What can hang from each mark
bura: zopub
talezug: gata
mobe: pimude
zopub: bura pimude soki
soki: pimude zopub
pimude: bura mobe
gata: pimude talezug zopub

Every row comes from one small tree of marks. The marks that hang from a mark follow it in brackets, in alphabetical order. Every link used is in the known rows. Which tree was each row made from?
Known rows
zopub{pimude soki}: [-6.04  1.00 -3.07 -1.05 -2.79 -1.14  1.70 -3.55  1.09 -2.46  1.31  2.35
 -3.99  0.98 -1.37  1.07  0.19 -1.70 -1.40  0.08]
soki{pimude}: [-4.01  0.05 -1.45  0.37 -2.21 -1.15 -0.47 -2.92  1.33  1.15  1.75 -0.36
 -5.95  0.95 -3.12  1.12 -0.13  0.03  0.22  1.38]
soki{pimude{bura}}: [-4.39  0.24 -0.07  1.12 -1.98 -0.60 -1.03 -2.77  1.09  1.34  1.44  0.42
 -5.97  0.57 -2.96  1.98  0.47  0.41 -1.92  3.97]
bura{zopub{pimude}}: [-5.51  0.66 -2.69 -0.73 -2.14 -0.90  2.33 -2.15  0.51 -1.59 -0.36 -0.70
 -6.47  1.30 -2.84  0.12 -1.10  0.25 -1.11 -0.31]
talezug{gata{pimude zopub}}: [-5.44 -0.03 -1.21 -0.53 -1.54 -2.32 -4.00 -4.10  1.76  2.44 -1.13 -0.85
 -5.65  1.87 -2.95  0.62  0.34  0.94  0.49 -0.07]
gata{pimude{bura mobe} talezug zopub}: [-4.52  0.83  0.54 -0.06 -0.48 -2.35 -2.62 -3.89  1.94  1.71 -1.51  0.70
 -3.66  0.64 -2.63  2.65  1.63  1.58 -0.23  3.29]
soki{pimude zopub}: [-3.36 -0.61 -1.44  0.64 -1.85 -2.09 -1.11 -3.04  1.69 -0.64  1.53 -1.67
 -4.46  0.65 -2.63  1.22 -0.95  0.31 -0.82 -0.89]
soki{zopub}: [-4.27  0.92 -1.83 -0.75 -2.50 -1.02 -0.95 -2.68  1.97 -2.32  2.03 -2.28
 -4.55  0.36 -2.12  0.62 -0.57 -1.23 -1.17 -2.60]
soki{pimude{bura mobe} zopub}: [-3.39 -0.33  0.16  0.94 -1.09 -0.01 -2.05 -2.42  1.65 -2.37  0.12 -0.37
 -2.67 -1.01 -2.19  1.88  0.32  1.23 -1.84  0.90]
pimude{bura{zopub}}: [-5.15  1.55 -0.91  0.14 -1.66  0.22  0.98 -1.70  0.77 -1.09  0.68 -1.35
 -6.33  0.51 -3.16  0.96  0.29 -0.13 -2.37  2.35]
bura{zopub{soki{pimude{mobe}}}}: [-4.15  0.34 -2.22  0.46  0.27  0.08  1.44 -2.14  0.94 -3.03  0.52  1.11
 -2.30 -0.15 -2.60  1.04  0.96  1.00  1.42  0.54]
mobe{pimude{bura{zopub}}}: [-5.23  1.34 -0.50 -0.59 -2.22  0.57  2.28 -1.89  0.70 -1.02  1.03 -1.61
 -7.17  1.30 -3.43  0.97 -0.39  0.77 -0.14  2.44]
pimude{bura{zopub} mobe}: [-4.91  1.63 -0.48 -0.34 -0.84  1.65 -0.03 -1.38  0.74 -3.16  0.04 -0.64
 -4.25 -0.65 -2.74  0.69  0.93  0.60 -1.50  1.08]
mobe{pimude{bura{zopub{soki}}}}: [-5.67  1.53 -1.19 -0.66 -1.61 -0.01  3.17 -2.24  0.83 -2.62  1.85  0.57
 -5.46  1.20 -2.88  1.64  0.48 -0.03  0.12  3.22]
mobe{pimude}: [-5.01  1.10 -1.05 -1.56 -3.13  0.26  0.70 -2.57  1.36 -0.41  3.02 -1.17
 -6.85  1.47 -2.89  0.44 -0.79 -0.65  3.13  0.03]
zopub{bura pimude{mobe} soki}: [-5.61  1.19 -2.81 -1.55 -1.17  0.97  2.00 -2.06  1.04 -4.66 -0.15  3.23
 -0.91  0.20 -1.14  1.24  1.08 -0.78 -2.58 -0.86]
bura{zopub{pimude{mobe} soki}}: [-5.64  1.05 -3.17 -1.06 -1.08  0.33  2.42 -2.27  0.71 -5.07 -0.66  1.99
 -2.36  0.00 -1.58  0.47  0.30 -0.04 -0.59 -1.19]
gata{pimude zopub}: [-4.58  0.34 -1.14  0.33 -1.71 -1.80 -2.15 -3.79  1.86  3.34  1.03 -0.97
 -5.84  2.10 -2.55  1.05  0.97  0.05  2.06  0.84]
soki{pimude{bura} zopub}: [-3.69 -0.36 -0.49  1.22 -1.76 -1.58 -1.16 -2.83  1.57 -0.25  0.86 -0.98
 -4.77  0.18 -2.61  2.13 -0.22  0.61 -3.15  2.01]
soki{pimude zopub{bura}}: [-3.15 -0.45 -1.75  0.31 -1.14 -1.79  0.19 -1.90  1.57 -0.47  0.58 -1.53
 -3.46  1.04 -2.77  1.78 -0.50  0.60 -2.31 -1.02]
talezug{gata{zopub{bura soki}}}: [-6.10  1.08 -2.82 -1.40 -0.75 -1.82 -0.56 -2.95  2.25 -1.73 -0.91  1.44
 -2.60  2.35 -2.83  1.12  0.94 -0.35 -1.85 -0.91]

Which tree is each row?
[-5.13  0.89 -2.00 -1.67 -1.73  1.19  0.75 -1.50  0.85 -2.95 -0.63  1.12
 -2.58  0.46 -1.82  0.77  0.17  0.06 -2.07 -1.89]
zopub{bura pimude{mobe}}
[-4.02  0.34 -0.17  1.09 -0.25  0.86 -0.12 -1.55  0.59 -1.36 -0.54 -0.11
 -4.19 -0.40 -3.15  1.41  0.65  1.95 -1.29  2.86]
soki{pimude{bura{zopub} mobe}}
[-4.55  0.51 -1.05 -0.49 -1.46 -4.38 -1.43 -4.56  1.98  3.77 -0.05 -0.79
 -5.60  2.32 -3.21  1.99  0.32  0.68  0.64  1.57]
gata{pimude talezug zopub}
[-5.72  0.94 -0.59 -0.66 -2.39  1.09 -0.63 -2.60  0.89 -2.92 -0.58  1.77
 -4.03 -0.63 -1.52  1.16  0.51  0.02 -2.44  1.62]
zopub{pimude{bura mobe}}
[-5.18  0.39 -0.80 -1.24 -0.95  0.54 -4.10 -3.07  0.99 -0.66 -0.56  0.18
 -3.67 -0.47 -2.25  0.51  0.90  0.72  0.53 -1.44]
talezug{gata{pimude{mobe}}}
[-5.56  0.50 -2.21 -0.96 -2.59 -4.56  0.77 -4.16  2.21  0.83 -1.54  0.50
 -5.93  2.71 -2.95  1.34 -1.12  0.48 -0.97  0.82]
gata{talezug zopub{pimude}}
[-4.57  1.27  0.46 -0.63 -0.94 -0.91 -2.21 -3.31  0.97  0.66 -0.26  1.03
 -3.56 -0.54 -2.25  2.45  1.40  0.80 -1.86  3.13]
gata{pimude{bura mobe} talezug}
[-5.38  0.69 -2.39 -1.27 -1.97 -4.17  1.73 -2.99  1.93  0.73 -2.36  0.86
 -4.61  3.14 -3.10  1.84 -0.90  0.72 -3.30  0.71]
gata{talezug zopub{bura pimude}}
[-4.25  0.42 -2.66  0.75 -0.75 -1.78  2.15 -2.60  0.89 -1.19  1.16  0.64
 -4.37  0.97 -3.10  1.24  0.31  0.38  0.04  1.96]
bura{zopub{soki{pimude}}}
[-5.44  2.06 -1.47 -0.52 -0.39  1.32  0.97 -1.87  0.92 -4.73  0.67  1.35
 -2.46 -0.88 -2.10  1.22  1.78 -0.19 -1.51  1.71]
pimude{bura{zopub{soki}} mobe}
[-6.50 -0.16 -2.51 -1.13 -2.51 -2.65 -1.73 -3.80  1.88 -0.49 -2.58  0.40
 -5.84  2.29 -2.80  0.04 -1.12  0.64 -1.36 -0.69]
talezug{gata{zopub{pimude}}}
[-5.17  0.79 -1.84 -1.53 -0.86 -2.67  1.42 -2.68  1.89 -1.49 -3.00  1.33
 -2.47  1.95 -2.63  1.63 -0.32  1.25 -1.72 -0.59]
gata{talezug zopub{bura pimude{mobe}}}
[-5.75  1.09 -3.25 -1.36 -2.04 -0.69  2.78 -2.59  0.85 -2.54  0.76  2.68
 -2.90  1.31 -1.51  1.52  0.39 -1.39 -3.64  0.00]
zopub{bura pimude soki}
[-5.32  1.44 -2.56 -0.92 -1.56 -4.25  0.80 -4.26  2.69 -0.43  0.70  1.33
 -3.80  2.00 -2.88  1.77  0.45 -0.89  0.51  0.94]
gata{talezug zopub{soki}}
[-5.02  0.19 -0.91 -0.61 -2.20  0.28 -0.70 -2.48  1.35 -4.37 -1.03  0.47
 -2.74 -0.77 -1.22  1.30 -0.28  0.18 -4.17 -1.10]
soki{zopub{pimude{bura mobe}}}
[-5.33  0.67 -0.12 -0.58  0.13  0.74 -3.06 -2.19  0.38 -1.42 -2.22 -0.03
 -3.90 -0.64 -2.96  1.03  1.09  2.24 -2.00  1.34]
talezug{gata{pimude{bura{zopub} mobe}}}
[-6.15  1.24 -1.37 -0.84 -1.91  0.86  0.55 -3.11  1.01 -4.39  0.32  3.85
 -2.13 -0.59 -0.96  1.72  1.32 -0.75 -3.19  1.50]
zopub{pimude{bura mobe} soki}
[-4.45  0.62 -1.26 -0.10 -0.91 -1.50 -0.94 -2.77  1.54  3.29  0.03 -0.81
 -4.70  2.49 -2.72  1.59  1.45  0.40 -0.55  0.62]
gata{pimude zopub{bura}}
[-4.72  1.09 -1.98 -0.71 -0.28 -4.49  0.87 -3.96  1.88  2.20 -0.35  1.69
 -2.72  2.61 -2.45  2.93  1.55  0.01 -1.31  1.47]
gata{pimude talezug zopub{bura soki}}
[-5.63  1.98 -1.88 -0.19 -1.31 -0.22  1.72 -2.45  0.87 -2.70  1.14  0.84
 -4.45  0.33 -2.48  1.50  1.26 -0.75 -2.60  2.70]
pimude{bura{zopub{soki}}}
[-4.79  1.06 -0.26 -0.03 -0.73 -2.95  0.40 -2.97  0.52  2.00 -0.61 -0.88
 -6.26  0.93 -3.28  2.37  0.32  1.35 -3.11  4.03]
gata{pimude{bura{zopub}} talezug}
[-2.81 -0.22 -1.33  0.07 -0.26 -0.17 -0.57 -1.50  1.61 -2.77  0.02 -0.76
 -1.38 -0.06 -2.44  1.49 -0.08  1.25 -1.79 -1.96]
soki{pimude{mobe} zopub{bura}}
[-5.78  0.53 -0.04 -0.45 -1.66 -0.75 -3.62 -3.49  0.85  1.55 -0.36  0.13
 -5.79  0.41 -2.61  1.47  0.81  0.49 -3.19  2.41]
talezug{gata{pimude{bura}}}
[-4.04  0.59 -1.86 -0.22 -0.11  0.38  0.91 -2.11  1.20 -2.42  1.01  2.81
 -0.66 -0.06 -1.92  1.90  1.54  0.12 -0.45  0.46]
zopub{bura soki{pimude{mobe}}}
